Every row comes from one small tree of marks. Brackets hold a mark, then the marks that hang from it, in alphabetical order. Every link used is in the known rows. Which tree was each row made from?
Known rows
{tefe pesim {zude dutimon vina}}: [ 2.720 -3.484 -0.072 -2.176 -3.678  0.429  0.027 -3.452 -1.616 -1.951
  0.312 -3.424 -1.544 -2.425  3.870  1.398  2.606  0.963 -4.807 -0.352
 -3.093 -1.195 -2.653 -1.355]
{sedo vina}: [ 1.136 -1.825  1.118 -0.007 -3.368  1.612 -3.609 -4.500 -2.493  1.831
  1.632 -0.482 -2.234 -2.914 -1.091  2.370  2.644 -0.303 -2.227 -0.629
  0.034 -0.550  1.130 -2.131]
{zude dutimon pela sosit {vina {pesim {diponi sedo}}}}: [ 2.649 -1.861 -0.006  3.864  2.068 -3.458  1.272 -5.440 -0.821 -0.741
 -0.786 -0.838 -3.211 -0.040  7.538  1.305  5.995  0.595 -2.468  1.462
 -1.336  0.191 -3.415  3.448]
{tefe {pesim {diponi sedo}} {zude vina}}: [ 3.973 -3.069 -1.103 -3.816 -2.020 -0.382  0.345 -3.229 -1.327 -0.970
  0.889 -3.381 -3.276 -4.033  0.087  1.577  0.847 -0.727 -1.299 -0.661
 -2.582 -4.815 -2.892 -4.527]
{pesim {diponi {zude dutimon vina}}}: [ 0.797 -1.657 -1.297 -1.672  1.512 -1.334 -0.909 -4.635 -0.904 -2.157
  2.467 -1.930 -3.558 -0.697  2.489  0.840  2.632 -0.308 -2.705 -0.489
 -2.256 -3.906 -0.200 -1.891]
{zude pela vina}: [ 0.983 -1.801 -0.825 -3.056 -0.897 -0.485 -0.090 -5.401 -2.660 -1.835
  1.458 -1.513 -1.537 -0.456  2.487  1.405  4.437  0.892  0.207  0.495
 -1.449 -0.410 -1.217  0.155]
{zude {sosit {sedo tefe}} vina}: [-0.783 -1.465  1.872 -2.999 -0.548  0.356 -0.213 -4.767 -5.523 -2.007
 -0.568  0.001 -2.454 -1.985  0.045 -2.329  1.649 -1.276 -5.294  0.614
  1.881  1.466 -1.685 -0.911]
{zude dutimon}: [ 0.001 -2.603  1.093  3.159 -1.569  1.255 -1.189 -4.059 -2.194 -1.059
  2.015 -1.276 -2.022 -0.639  1.497  1.421  3.912  0.303 -4.256  0.189
 -1.449 -0.021  0.565 -0.894]
{sosit {zude dutimon {vina pesim}}}: [-0.409 -2.184  1.437  0.869 -0.044  0.227 -1.071 -4.749 -1.956 -2.584
  0.472 -2.123 -0.965 -0.258  5.943  2.446  3.472  0.827 -4.649  0.831
 -0.299  0.237 -0.146  2.811]
{sedo {vina pesim {zude dutimon sosit}}}: [ 0.574 -0.981  2.845  3.978 -3.514  0.462 -3.709 -3.992 -1.675  3.335
 -1.023  0.105 -2.552 -2.640  4.593  3.375  7.798  1.407 -7.660  0.724
 -0.282  1.465 -0.128  0.234]
{sosit pesim sedo {zude vina}}: [-3.887 -1.813  2.608 -5.730  4.203  1.103 -2.405 -4.850 -5.944 -3.686
  1.315 -3.039 -1.720 -1.249 -0.646  2.541 -0.093 -1.788 -2.959  0.913
  1.970 -0.854 -0.337 -0.879]
{tefe {pesim {diponi zude}}}: [ 1.180 -1.274 -1.269  0.033 -0.580  1.123 -1.941 -3.813 -1.367 -0.732
  3.947 -2.624 -2.722 -2.877 -0.252  1.765  1.782 -1.988 -0.057 -1.880
 -2.318 -4.850  0.297 -4.333]
{sosit {pesim diponi} sedo}: [-4.627 -2.216  2.259 -2.591  3.751  2.044 -2.390 -4.482 -3.712 -0.749
  2.813 -2.328 -4.312 -1.692 -3.454  2.145  1.304 -2.571 -1.054 -1.274
  1.213 -1.234  0.666 -2.892]
{vina {zude pela sosit}}: [-0.333 -0.626  0.908  1.946 -0.857  0.551 -1.395 -4.535 -2.823 -0.292
  1.197 -0.647 -2.776 -1.633  2.009  2.229  7.360  1.351 -3.317  0.624
 -1.197  0.398 -1.316 -2.871]
{tefe zude}: [-0.488 -2.763  0.380 -1.698 -3.083  2.438 -1.542 -2.934 -1.096 -1.349
  2.463 -2.246 -2.751 -3.289 -2.512  2.061  1.734  0.080 -2.876 -1.016
 -0.963 -2.157  0.036 -4.176]
{vina {pesim diponi} zude}: [-1.950 -1.475  1.411  0.262 -1.672  2.102 -2.594 -3.930 -0.491  1.924
  2.115 -1.184 -3.746 -2.553 -0.231  3.616  6.834  0.512 -1.943 -1.287
 -1.429 -2.365  1.080 -3.140]
{zude dutimon {pela pesim sedo} sosit vina}: [ 7.664 -1.440 -0.587  1.939 -1.477 -3.797  0.921 -6.453 -1.238 -1.397
  0.157 -0.742 -4.205  1.786  7.121  1.239  7.164  1.534 -4.288  1.595
 -0.746  1.807 -0.789  2.610]
{diponi sedo zude}: [ 1.797 -0.442 -1.122 -0.232 -1.205 -0.393 -2.113 -2.820 -2.249 -1.763
  2.748 -1.705 -1.815 -2.369 -3.148  2.417  1.541 -1.723 -1.576  2.020
 -1.245 -7.548  0.912 -3.654]
{pesim {diponi sedo {zude vina}}}: [ 2.292 -0.968 -2.015 -3.512  1.301 -1.765 -1.145 -4.095 -1.716 -1.857
  2.221 -2.036 -3.487 -2.162 -1.434  1.730  1.213 -1.632 -0.295  0.592
 -2.076 -7.688 -0.284 -3.975]
{pela {sedo {tefe pesim {zude sosit}}}}: [ 4.610 -2.114  1.869  0.394 -4.614  0.547  0.251 -3.122 -2.089  0.740
  0.677 -1.059 -3.113 -4.106 -1.954 -1.421  3.134 -0.386 -5.838 -1.196
 -0.088 -0.302 -1.437 -3.404]
{pesim {diponi {zude pela}}}: [ 0.100 -0.645 -1.830 -0.170  1.438 -0.552 -1.320 -4.668 -0.361 -1.408
  3.867 -1.461 -3.191 -1.454  0.200  1.424  3.575 -0.585  1.744 -0.780
 -1.128 -3.768 -0.091 -2.562]
{sedo tefe {vina zude}}: [ 1.167 -0.600  1.745 -1.570 -5.029  1.162 -3.304 -3.764 -2.965  4.237
  0.176  0.656 -2.540 -4.258 -3.275 -0.340  5.797  0.402 -5.082 -0.325
  1.504 -0.566  0.769 -4.014]
{pela pesim {sedo {vina {zude dutimon}}}}: [ 7.100 -1.159  1.141  1.075 -6.222 -1.338 -3.765 -4.837 -0.398  4.027
  0.260 -0.166 -4.671 -1.237  1.834  3.769  8.484  1.741 -6.320  1.032
  0.034 -0.771  2.782 -2.548]
{diponi sedo}: [ 1.538 -1.723  0.346  1.222 -1.969  0.793 -1.291 -3.259 -2.833 -0.762
  1.855 -1.283 -1.942 -1.994 -2.284  2.260  2.407 -0.918 -1.737  1.321
 -1.066 -3.889  0.402 -3.050]
{pela {pesim diponi} {sedo tefe {vina zude}}}: [ 6.893 -0.566  0.767 -1.214 -5.329 -0.906 -2.680 -4.812 -0.210  6.090
  0.746  0.921 -6.231 -3.180 -2.981  0.077  7.357  0.211 -3.973 -1.360
  2.223 -1.036  2.707 -4.670]

Write each row's tree
[ 1.169 -0.882  1.006  6.002  0.872 -2.141 -0.211 -4.272 -0.087  1.243
 -0.551 -0.415 -3.839 -1.047  5.537  2.482  9.111  1.500 -3.861  1.822
 -1.056 -0.599 -2.340  0.068] | {vina {pesim {diponi sedo}} {zude dutimon pela sosit}}
[ 2.917 -2.417 -0.245  2.165 -1.263  0.736 -0.593 -3.589 -2.088  0.355
  2.230 -2.062 -2.672 -3.031 -0.406  1.750  2.104 -1.693 -0.151 -0.613
 -2.113 -3.687 -0.924 -3.812] | {tefe {pesim {diponi sedo}}}
[ 4.303 -1.152 -2.182 -2.128 -2.439 -1.198  0.027 -5.663 -1.792 -1.478
  1.457 -1.616 -2.642  0.151  3.256  2.003  4.740  0.608  0.018  0.686
 -0.470 -0.337 -0.216  1.188] | {zude {pela pesim} vina}
[ 5.379  0.397  0.366  0.279 -2.219 -3.160 -2.020 -5.054 -1.867  2.227
  0.631  1.183 -3.055 -2.377 -0.429 -1.103  5.220 -0.150 -3.161  0.728
  1.973 -1.097 -0.030 -0.829] | {diponi {zude {pela {sedo tefe vina}} sosit}}
[-1.794 -2.010  1.687 -4.555  1.169  1.257 -1.984 -4.844 -4.622 -4.685
  1.217 -2.030 -1.487 -1.346  1.888  2.240  0.284 -0.515 -2.863  0.812
  1.171 -0.438 -0.247 -1.816] | {sosit sedo {zude vina}}
[ 1.686 -1.844  1.125 -2.325 -5.176  1.387 -2.130 -3.011 -1.161  2.489
  0.423 -0.366 -2.760 -4.981 -4.147 -1.255  1.830 -0.134 -4.415 -1.095
  1.973 -0.310 -0.227 -3.101] | {sedo {tefe zude} vina}
[ 5.711  0.139 -1.291  2.717  0.063 -3.131 -1.977 -4.507 -1.516  1.304
  0.991 -0.952 -2.967 -3.664  3.127  1.791  2.707 -1.649 -0.099  0.641
 -0.787 -3.495 -2.621 -2.085] | {tefe {pesim {diponi {sedo vina} {zude pela sosit}}}}
[ 3.379 -0.432  0.499  0.031 -3.599 -0.418 -1.481 -4.591 -1.649  5.126
  0.019 -0.014 -2.733 -4.229  1.084 -1.042  7.466  0.595 -1.142 -1.538
  0.729  0.837 -1.894 -3.166] | {sedo {tefe {pesim diponi}} {vina {zude pela}}}
[ 2.627 -0.056 -1.992 -0.004 -0.468 -1.844 -1.326 -3.559 -1.678 -1.829
  2.322 -1.637 -1.532 -1.272 -0.586  2.352  3.400 -0.670  0.353  2.661
 -1.183 -6.357 -0.577 -1.972] | {diponi sedo {zude pela}}
[ 2.457 -0.402  1.983  3.821 -2.622 -1.585 -1.361 -4.628 -2.501  3.226
 -1.762  1.343 -2.774 -2.341  3.557 -1.659  8.412  1.817 -7.068  0.975
  1.340  3.911 -2.106 -0.310] | {sedo tefe {vina {zude dutimon pela sosit}}}
[ 4.313 -1.604 -1.354  2.410 -1.283 -0.079 -0.809 -4.182 -0.647  0.191
  2.610 -1.086 -4.880 -1.733 -1.503  2.127  2.500 -1.512 -0.759 -0.068
 -0.073 -3.524  1.148 -3.120] | {pela {pesim {diponi sedo}}}
[ 4.344 -1.582  1.990 -0.847 -4.932 -0.208 -2.470 -4.737 -2.261  3.850
  0.746  0.820 -2.707 -3.008 -3.361 -0.897  4.395 -0.203 -3.520 -0.364
  1.888 -0.411  1.863 -1.981] | {pela {sedo tefe vina}}
[-0.702 -2.295  0.024 -2.197 -0.647  0.819 -0.994 -5.043 -0.972  0.112
  1.673 -1.510 -2.998 -1.574  1.711  2.321  3.761 -0.216 -0.366 -1.643
 -1.400 -1.760  0.046  0.137] | {zude {vina {pesim diponi}}}
[ 4.109  0.237 -0.725  2.210 -0.778 -2.076 -1.352 -4.570 -1.679  2.543
  0.952  0.147 -2.946 -3.952  1.997 -2.157  3.474 -1.515 -1.261 -1.296
  1.205 -0.007 -2.491 -1.134] | {sedo {tefe {pesim {diponi {zude pela sosit}}}} vina}
[ 2.562 -0.802  1.028 -0.889 -4.246  0.307 -3.974 -3.362 -2.732  3.148
 -0.072 -0.410 -2.504 -3.753 -2.136  3.841  5.212  0.392 -3.742  1.882
 -0.455 -4.039  0.645 -5.021] | {diponi {sedo {vina zude}}}
[ 0.502 -1.717  1.715  1.447  4.493 -1.299 -0.793 -5.918 -2.012  0.684
  2.539 -1.335 -5.352 -0.474 -0.777  1.633  5.452 -0.863 -0.859 -0.990
  0.011  0.156 -0.573 -1.223] | {zude {pela sedo} {sosit {pesim diponi}}}
[ 0.989 -3.113 -0.106 -0.704 -2.301  2.408 -0.797 -2.986 -0.288 -0.262
  2.892 -3.016 -3.463 -4.300 -0.607  1.687  1.419 -0.780 -1.115 -2.871
 -2.116 -2.080 -1.374 -5.061] | {tefe {pesim diponi} zude}
[-1.568 -2.207  1.666 -4.028 -3.203  2.137 -0.917 -2.728 -2.586 -1.313
  0.951 -1.040 -2.512 -3.796 -4.024 -1.257  1.149 -0.875 -4.242 -0.170
  2.266 -0.846 -0.737 -3.599] | {sosit {sedo {tefe zude}}}
[-0.412 -1.507  1.968 -1.371 -2.829  0.113 -2.875 -4.055 -0.799  0.534
 -0.739 -0.423 -2.323 -3.583  3.684  3.273  3.679  0.576 -3.145  0.921
  2.229  2.016 -2.334  1.407] | {tefe {zude pela {sosit {sedo {vina pesim}}}}}
[ 1.532 -0.792 -1.384  1.023  3.466 -3.000  0.172 -5.707 -1.034 -2.759
  1.311 -1.123 -3.935 -0.008  6.271  0.098  4.283  0.291 -2.465  0.136
 -1.957 -1.010 -2.542  0.282] | {pesim {diponi {zude dutimon pela sosit vina}}}
[ 6.194 -1.242 -0.988  1.782 -2.781 -0.792 -2.529 -4.496 -0.634  2.874
  1.504 -0.319 -4.994 -2.738 -0.944  2.487  2.376 -1.519 -0.973 -0.112
  1.135 -2.642  1.477 -2.632] | {pela {pesim {diponi {sedo vina}}}}
[ 2.149 -2.480  0.330 -2.515 -2.802  1.053 -0.358 -3.590 -2.896 -2.256
  0.625 -2.821 -2.361 -3.803  2.093  1.358  1.200 -0.163 -4.409 -1.022
 -2.576 -0.849 -3.183 -2.605] | {tefe pesim {zude sosit vina}}
[ 1.616 -2.323  1.026  2.799 -2.176 -0.402  0.879 -2.304  1.113  1.387
 -0.213 -0.979 -3.635 -3.678 -0.897 -1.318  3.800 -0.310 -4.769  0.033
  0.962 -2.393 -1.831 -0.511] | {vina {pesim {diponi {sedo {tefe {zude dutimon}}}}}}
[ 4.979 -0.490  1.332 -0.096 -6.442 -0.023 -2.274 -3.031 -3.807  4.743
 -1.082 -0.241 -1.461 -5.037 -2.185  0.054  5.317 -0.458 -4.585  1.141
  0.468 -2.757 -0.736 -4.236] | {diponi {sedo {tefe pesim} {vina zude}}}
[ 0.762 -0.910  2.104  0.896 -3.214  1.283 -4.213 -4.281 -3.246  2.526
  0.268  0.020 -3.275 -3.626  0.089  2.892  5.608  0.389 -5.821 -0.117
 -0.275  0.227  0.178 -4.153] | {sedo {vina {zude sosit}}}
[ 1.126 -0.844  2.475  1.217  1.574 -1.383  0.087 -5.013 -3.925  1.287
  1.032 -0.245 -3.673 -0.965 -2.935 -1.468  5.810 -0.815 -3.259  0.446
  2.026  1.089 -0.853  0.564] | {zude {pela {sedo tefe}} {sosit pesim}}
[ 1.483 -0.864 -1.417  0.193  1.005 -0.671 -1.862 -3.316 -1.118 -1.029
  3.451 -1.644 -3.430 -2.433 -2.844  1.994  1.375 -2.052 -0.335  0.275
 -1.364 -7.383  0.630 -4.940] | {pesim {diponi sedo zude}}
[-1.235 -0.919 -0.767 -0.105  0.049  0.822 -2.566 -3.774  0.185 -0.096
  3.786 -1.663 -3.013 -2.217 -0.769  2.748  2.978 -1.233 -0.311 -1.183
 -1.000 -4.939  1.462 -1.500] | {vina {pesim {diponi zude}}}
[-1.950 -1.129  1.553  1.837  3.148  0.512 -1.052 -4.825 -4.016 -0.674
  2.000 -1.701 -2.990 -0.872 -0.386  1.569  4.184 -1.124 -1.829  0.314
  0.151  0.971 -1.477  0.426] | {zude pela {sosit pesim}}
[ 1.809 -1.437  1.481 -2.160  4.020 -2.832  1.065 -6.252 -3.247  1.155
  0.564 -0.626 -5.198 -0.713 -1.284 -2.420  5.391 -0.831 -1.981 -1.050
  1.199  0.984 -1.867  0.123] | {zude {pela {sedo tefe}} {sosit {pesim diponi}} vina}
